What can hang from each mark:
S: A Q U
Q: A S
A: Q S U
L: P
E: Z
D: P
P: A L Z

Known rows, with every way that one mark hangs from another:
L(P(A(Q S U))): [ 3.373  6.961 -0.198 -0.935 -0.266 -1.454  1.336 -4.685  3.705  1.189
  0.717  4.031 -2.705 -2.758  2.230  1.253  1.135  0.817 -1.328 -3.887
  1.212  3.547 -0.941  1.582]
Q(A): [-1.808  2.903 -1.847 -1.774 -2.396 -4.219  0.086 -0.153  0.826  0.526
 -2.418  2.122 -1.980 -2.208  3.449  0.657  0.360 -3.048 -0.209 -3.338
 -1.948  2.172 -2.113 -0.816]
D(P(Z)): [-2.691  4.473 -3.531 -4.532 -0.865 -3.655 -1.112 -2.317 -0.047  0.223
 -4.254  1.226 -0.740 -0.869  1.861 -1.111 -2.598 -4.183 -0.187 -2.378
  1.522 -0.899 -1.564  3.569]
D(P(A)): [-2.579  4.154 -1.688 -3.252  0.152 -3.942  1.957 -3.176  1.128 -0.390
 -2.058  2.370 -0.452 -1.014  1.179 -0.104 -2.415 -3.929 -1.489 -0.598
 -0.593 -0.301 -0.511  3.327]
L(P(A Z)): [ 0.927  6.749 -3.285 -3.106 -0.675 -1.627  0.345 -3.570  3.902  0.390
 -3.450  0.789 -0.509 -1.340  0.032  1.043 -0.346 -1.932 -1.369 -3.208
  0.846  1.732 -2.683  2.351]
Q(A(U) S): [ 0.825  4.026 -1.938 -0.600 -3.733 -1.850 -1.387 -0.205  0.751 -0.858
  0.275  3.372 -3.940 -2.759  5.310  1.605  0.315 -1.269  0.864 -3.888
 -2.923  3.542 -0.593 -1.286]
P(A(S)): [ 0.872  4.944 -0.967 -1.591 -0.081 -3.444  2.739 -2.948  1.649  0.741
 -0.681  3.278 -2.478 -1.776  1.304  0.555 -0.739 -1.259 -0.168 -1.231
 -1.959  2.269 -0.757  1.737]
D(P(A Z)): [-2.612  5.165 -3.244 -4.239 -0.289 -3.328  0.350 -3.354  1.116 -0.386
 -3.436  1.441 -0.932 -0.388  0.496 -0.684 -3.571 -3.710 -0.728 -1.281
 -0.093 -0.763 -1.102  4.272]
A(Q U): [ 1.764  4.972  0.366 -0.699 -1.420 -1.844  0.774 -3.711 -0.712  2.827
  1.277  5.219 -3.976 -3.151  4.230 -1.143 -1.461  2.055 -0.279 -4.324
  0.762  4.225  0.786  1.101]
A(S(Q)): [ 1.591  4.403 -1.591 -0.227 -1.926 -3.579  0.066 -2.225  0.250  1.829
 -0.519  1.968 -4.386 -1.997  3.548  0.047 -0.088 -1.483  0.929 -3.649
  1.799  1.641 -1.006 -0.199]
P(A(U) L Z): [-1.183  6.566 -3.805 -3.375 -0.784 -0.864 -1.128 -3.659  0.614  0.420
 -3.294  1.016 -2.870 -0.565 -2.631 -2.234 -7.705 -0.458  0.113 -0.775
 -2.396  2.673 -0.279  3.319]
Q(A S(U)): [-0.542  2.958 -2.381 -0.297 -4.977 -2.540 -1.941 -1.219  1.312 -1.624
 -1.355  2.139 -3.770 -1.519  5.844  1.504 -0.177 -1.451  0.452 -2.617
 -3.378  1.438 -0.595 -2.219]
S(A(Q U)): [-0.454  4.483  0.094 -0.796 -0.225 -2.159  0.400 -5.066 -0.805  3.023
  0.079  4.955 -4.188 -3.620  4.078 -1.511 -1.577 -0.362  0.545 -3.666
  0.297  4.669  1.442 -0.586]
Q(S(U)): [ 0.374  3.472 -2.390 -1.011 -3.757 -1.913 -0.803 -2.335  0.376 -0.590
 -1.928  2.041 -2.484 -1.312  4.867  0.648 -0.928 -0.997  0.356 -1.608
 -1.646  1.212  0.061 -0.718]
E(Z): [-1.720  4.044 -1.793 -3.764 -1.839 -5.335  2.451 -1.199 -0.519  2.014
 -2.708  2.152 -2.137 -2.279  1.880 -2.109 -0.631 -2.350 -1.030 -1.123
 -2.677  2.880 -2.399  2.127]
L(P(A)): [ 0.991  5.727 -1.688 -2.143 -0.246 -2.208  1.886 -3.356  3.961  0.499
 -2.148  1.705 -0.020 -2.047  0.792  1.600  0.849 -2.048 -2.144 -2.470
  0.329  2.184 -2.096  1.458]
Q(S): [ 0.572  3.699 -2.673 -1.831 -2.566 -1.940  0.367 -0.548  0.571 -0.414
 -1.677  1.658 -2.166 -2.002  3.924  1.504  0.244 -2.780  0.385 -2.389
 -1.293  2.568 -1.468  0.084]
S(Q): [-0.633  3.740 -2.485 -0.218 -2.634 -3.187  0.746 -2.363  0.215  1.769
 -1.710 -0.045 -2.979 -1.313  2.436 -0.158 -2.315 -2.821 -0.569 -3.116
  1.533  0.949 -0.851 -0.543]
P(L Z): [-2.521  4.814 -4.911 -4.326 -1.811 -2.005 -2.558 -1.391 -0.225  0.775
 -5.773 -0.885 -2.114 -0.719 -1.145 -2.039 -5.505 -2.914  0.497 -1.966
 -0.170  1.890 -2.468  2.204]
D(P): [-2.685  3.440 -1.923 -3.601 -0.484 -4.258  0.508 -2.028  0.016  0.215
 -2.837  2.191 -0.228 -1.527  2.508 -0.568 -1.372 -4.298 -1.010 -1.690
  1.012 -0.376 -0.977  2.711]
L(P): [ 0.902  4.981 -1.982 -2.412 -0.865 -2.525  0.478 -2.245  2.763  1.033
 -2.917  1.477  0.172 -2.453  2.123  1.149  1.916 -2.345 -1.589 -3.587
  1.934  2.109 -2.579  0.825]
L(P(A(Q) Z)): [ 1.284  7.079 -2.693 -2.612 -0.936 -1.238  0.545 -4.253  4.165  0.786
 -2.416  1.261 -1.737 -1.477  0.639  1.237 -0.351 -1.001 -1.605 -3.870
  1.198  2.314 -2.552  2.396]

Rows:
[-1.577  3.069 -2.124  1.387 -5.141 -3.569 -1.756 -4.185  0.627  0.761
 -1.679  0.503 -4.337 -0.561  4.495 -0.816 -3.427 -0.599 -0.570 -2.680
 -0.259 -0.781  0.947 -2.722]
S(Q(A) U)
[-1.857  6.199 -3.646 -3.248 -1.255 -0.930 -0.192 -4.028  1.690  0.352
 -3.217  0.169 -4.154 -0.278 -2.210 -1.188 -6.990 -1.021 -0.595 -1.424
 -1.867  2.885 -1.593  3.111]
P(A(Q) L Z)
[-1.908  3.383 -0.240 -0.149 -1.891 -2.839 -0.630 -6.868 -0.323  2.157
 -1.626  3.967 -4.096 -2.241  5.052 -1.950 -2.558  0.211  0.137 -2.008
 -0.394  2.008  2.184 -1.860]
S(A(Q) U)
[ 4.068  5.807  1.044 -0.055 -1.257 -2.141 -0.123 -3.805 -0.621  2.957
  2.838  6.678 -6.169 -3.553  5.378 -0.884  0.132  3.233  1.128 -5.226
  1.549  4.585  0.832  0.992]
A(Q S U)
[ 1.807  7.107 -2.884 -2.339 -1.481 -0.632  0.219 -4.123  4.365  0.112
 -2.022  1.168 -2.248 -1.499  1.127  1.834 -0.140 -1.062 -1.310 -3.918
  0.899  2.590 -2.624  2.048]
L(P(A(Q(S)) Z))
[-2.631  5.564 -3.474 -4.299 -0.213 -2.881 -1.054 -3.390  1.093 -0.836
 -3.345  1.021 -2.518 -0.310 -0.766 -1.278 -5.136 -3.540 -0.213 -0.814
 -0.212 -0.133 -1.144  4.297]
D(P(A(S) L Z))
[-3.713  5.158 -3.816 -4.581 -0.373 -2.764 -0.706 -3.272  0.934 -0.937
 -4.168  0.358 -1.471 -0.030 -1.302 -1.413 -5.958 -4.118 -0.874 -0.393
 -0.599 -0.335 -1.114  4.315]
D(P(A L Z))
[-2.482  4.696 -2.047 -2.448 -0.401 -3.295  0.379 -3.581  1.156 -0.696
 -1.591  1.319 -2.779 -0.764 -0.034 -0.619 -4.645 -3.673 -0.999 -0.319
 -0.112  0.030 -0.273  2.964]
D(P(A(S(Q)) L))
[-0.543  3.493 -2.086 -0.740 -2.945 -1.851 -1.113 -3.788  0.180 -0.238
 -1.849  2.578 -3.315 -1.966  5.189  0.165 -1.241 -1.723  0.965 -1.465
 -1.804  1.989  0.952 -1.786]
Q(S(A U))
[-0.954  6.128 -3.863 -2.921 -1.566 -1.779 -1.888 -4.347  1.351 -0.166
 -3.756  0.646 -4.059 -0.019 -1.613 -1.876 -6.648 -0.243  0.674 -0.425
 -2.273  1.358 -0.627  2.561]
P(A(S(U)) L Z)
[-0.754  4.929 -1.752 -2.124 -0.208 -2.645  1.250 -2.763  1.445  0.040
 -1.652  1.768 -3.212 -1.321 -1.222 -0.462 -4.215 -1.682 -0.284  0.060
 -2.591  2.946 -0.806  1.897]
P(A(S) L)
[ 1.051  4.196 -0.661 -0.811 -2.107 -3.775 -1.099 -0.918  0.141  1.115
  0.116  4.595 -3.985 -3.160  4.637 -0.078  0.803 -0.276  1.152 -4.361
 -1.284  3.110 -0.538 -0.596]
Q(A(S U))
[ 0.470  4.195 -1.832 -1.159 -1.695 -1.341 -0.383 -2.546 -0.142  0.298
 -0.661  3.228 -3.320 -2.930  4.472  0.470 -0.515 -2.124  1.221 -2.628
 -1.367  3.794  0.475 -0.875]
Q(S(A(U)))
[ 3.378  5.496 -0.610  0.511 -1.776 -2.601 -0.846 -3.201 -0.893  2.595
  1.431  4.155 -5.160 -2.805  4.209 -1.188 -1.139  1.195  1.434 -4.300
  1.883  2.617  1.190  0.124]
A(S(Q) U)
[ 2.232  7.551 -2.236 -2.247 -0.809 -0.740  0.049 -4.846  3.578  1.170
 -1.406  2.283 -2.109 -1.871  0.969  0.586 -0.888  0.324 -1.323 -4.182
  1.248  2.869 -1.637  2.460]
L(P(A(Q U) Z))
[ 2.797  6.625 -0.875 -1.051 -0.901 -0.795  1.399 -4.372  3.838  0.481
  0.324  3.160 -2.140 -2.476  2.101  1.838  0.527  0.181 -1.890 -3.537
  0.509  3.622 -0.994  1.366]
L(P(A(Q(S) U)))
[-3.825  4.442 -4.017 -4.881 -1.003 -3.073 -2.077 -2.170 -0.103 -0.315
 -4.892  0.127 -1.306 -0.570 -0.040 -1.830 -4.873 -4.428 -0.373 -1.473
  1.007 -0.351 -1.615  3.690]
D(P(L Z))
[ 0.150  5.617 -1.041 -0.986 -1.232 -0.307  1.108 -4.027  1.238 -0.040
  0.771  2.924 -4.697 -1.654 -0.128 -0.292 -5.782  0.668 -0.915 -0.859
 -3.004  4.665  0.675  1.674]
P(A(Q(S) U) L)
[ 2.211  6.292 -1.558 -1.104 -0.662 -2.154  1.378 -3.871  4.086  0.708
 -0.958  1.684 -1.769 -1.980  1.351  1.756  1.008 -1.472 -1.509 -3.107
  1.331  2.044 -1.832  0.910]
L(P(A(S(Q))))
[-2.864  5.719 -3.309 -4.172 -0.259 -2.304 -1.093 -3.770  0.466 -0.537
 -3.091  1.418 -1.830 -0.487 -1.032 -1.917 -6.491 -2.809 -0.673 -0.658
 -0.521  0.210 -0.076  4.503]
D(P(A(U) L Z))
[ 2.094  4.466  0.323 -0.005 -2.557 -2.999 -0.312 -4.669  0.281  2.030
  0.575  4.759 -5.748 -2.211  5.775 -0.646 -0.001  2.205  0.503 -3.724
  1.030  2.271  0.276 -0.052]
A(Q S(U))
[ 2.103  7.287 -3.166 -1.991 -1.063 -1.572 -0.251 -4.096  4.084  0.637
 -2.312  0.671 -2.281 -1.357  0.612  1.145 -0.159 -1.434 -0.776 -3.815
  1.849  1.601 -2.454  1.849]
L(P(A(S(Q)) Z))
[ 1.956  7.061 -2.824 -2.378 -1.071 -1.719 -0.687 -4.495  3.851  0.398
 -2.844  1.588 -1.628 -1.324  1.083  0.709 -0.070 -0.518 -0.707 -3.185
  1.060  1.252 -1.907  1.914]
L(P(A(S(U)) Z))
[-0.621  6.964 -2.970 -2.754 -1.126 -0.304 -0.849 -4.732  0.898  0.878
 -1.759  1.675 -4.624 -0.814 -1.793 -2.036 -7.795  0.890 -0.240 -1.812
 -1.801  3.601 -0.093  3.273]
P(A(Q U) L Z)
[-0.772  4.518 -1.374  0.733 -1.377 -2.347 -0.431 -5.172 -0.773  2.844
 -0.244  2.197 -4.637 -2.712  3.261 -1.638 -3.459 -1.869  0.655 -3.441
  1.402  2.790  1.954 -1.889]
S(A(U) Q)
[-1.066  5.131 -1.554 -2.015 -0.154 -1.727  1.200 -3.387  0.639  0.472
 -1.311  2.331 -2.159 -1.543 -1.602 -1.390 -6.061 -0.627 -0.976  0.225
 -3.137  3.424  0.578  2.068]
P(A(U) L)
[ 0.480  6.567 -3.017 -2.917 -0.657 -1.752  0.287 -3.777  0.768  1.156
 -2.289  2.511 -2.196 -0.983 -0.060 -1.239 -4.364 -0.076  0.327 -2.167
 -1.696  2.082 -0.150  3.205]
P(A(U) Z)
[-3.671  4.135 -2.192 -3.595  0.105 -3.322  1.010 -3.054  1.007 -0.909
 -2.765  1.243 -0.921 -0.776 -0.562 -0.767 -4.785 -4.157 -1.652  0.288
 -1.118  0.199 -0.526  3.433]
D(P(A L))
[-1.558  4.416 -1.230 -2.538 -0.341 -4.102  1.000 -4.079  1.071 -0.487
 -1.397  3.301 -1.634 -0.987  2.291 -0.443 -2.155 -2.469 -0.773 -0.607
 -0.414 -0.791  0.298  2.956]
D(P(A(S(U))))
[-0.436  3.947 -2.046  0.654 -3.405 -3.073 -0.502 -2.140  0.328  1.465
 -0.391  1.059 -4.280 -1.834  3.425 -0.066 -2.269 -1.746 -0.189 -4.138
  0.355  1.651 -0.256 -1.492]
S(Q(A(U)))
[-1.506  5.586 -2.921 -3.896 -0.156 -3.470 -0.089 -3.449  1.214 -0.319
 -2.661  2.070 -1.992 -0.644  1.050 -0.570 -2.762 -3.227 -0.008 -1.752
  0.280 -0.551 -1.037  4.248]
D(P(A(S) Z))
[ 2.734  5.214 -0.152 -0.261 -2.416 -0.654  0.143 -3.269 -0.278  1.574
  2.157  5.003 -5.026 -3.000  5.202  0.148 -1.022  1.941  0.234 -4.447
  0.001  4.717  0.795  0.522]
A(Q(S) U)
[-1.279  5.996 -2.151 -3.353 -0.375 -2.443  0.081 -4.596  0.822  0.262
 -1.392  3.043 -2.504 -0.919  1.350 -1.096 -4.140 -1.505 -0.666 -2.323
  0.310  0.343  0.033  4.407]
D(P(A(Q U) Z))
[ 1.933  6.262 -1.185 -1.750 -0.148 -1.771  1.487 -3.799  3.390  0.823
 -1.135  2.792 -0.345 -2.406  1.049  1.028  0.359 -0.671 -1.876 -2.737
  0.400  2.715 -1.009  1.650]
L(P(A(U)))
[ 1.390  4.168 -1.339  0.562 -3.164 -3.490 -1.178 -3.953  0.032  1.590
 -0.764  2.298 -4.709 -1.401  4.553 -0.879 -1.250  0.245  0.824 -2.853
  1.412  0.273  0.555 -0.990]
A(S(Q U))
[-2.229  3.369 -1.747  1.319 -3.092 -2.930 -1.544 -6.978 -0.309  2.008
 -1.922  1.203 -4.644 -1.303  4.249 -2.098 -4.403 -1.257  0.206 -1.845
  0.753  0.184  2.676 -3.223]
S(A Q U)
[ 2.032  7.135 -2.942 -2.792 -0.642 -1.744 -0.142 -3.647  3.993  0.527
 -2.733  1.480 -1.535 -1.655  0.586  1.136  0.498 -1.351 -0.708 -3.586
  1.234  1.895 -2.658  2.341]
L(P(A(S) Z))
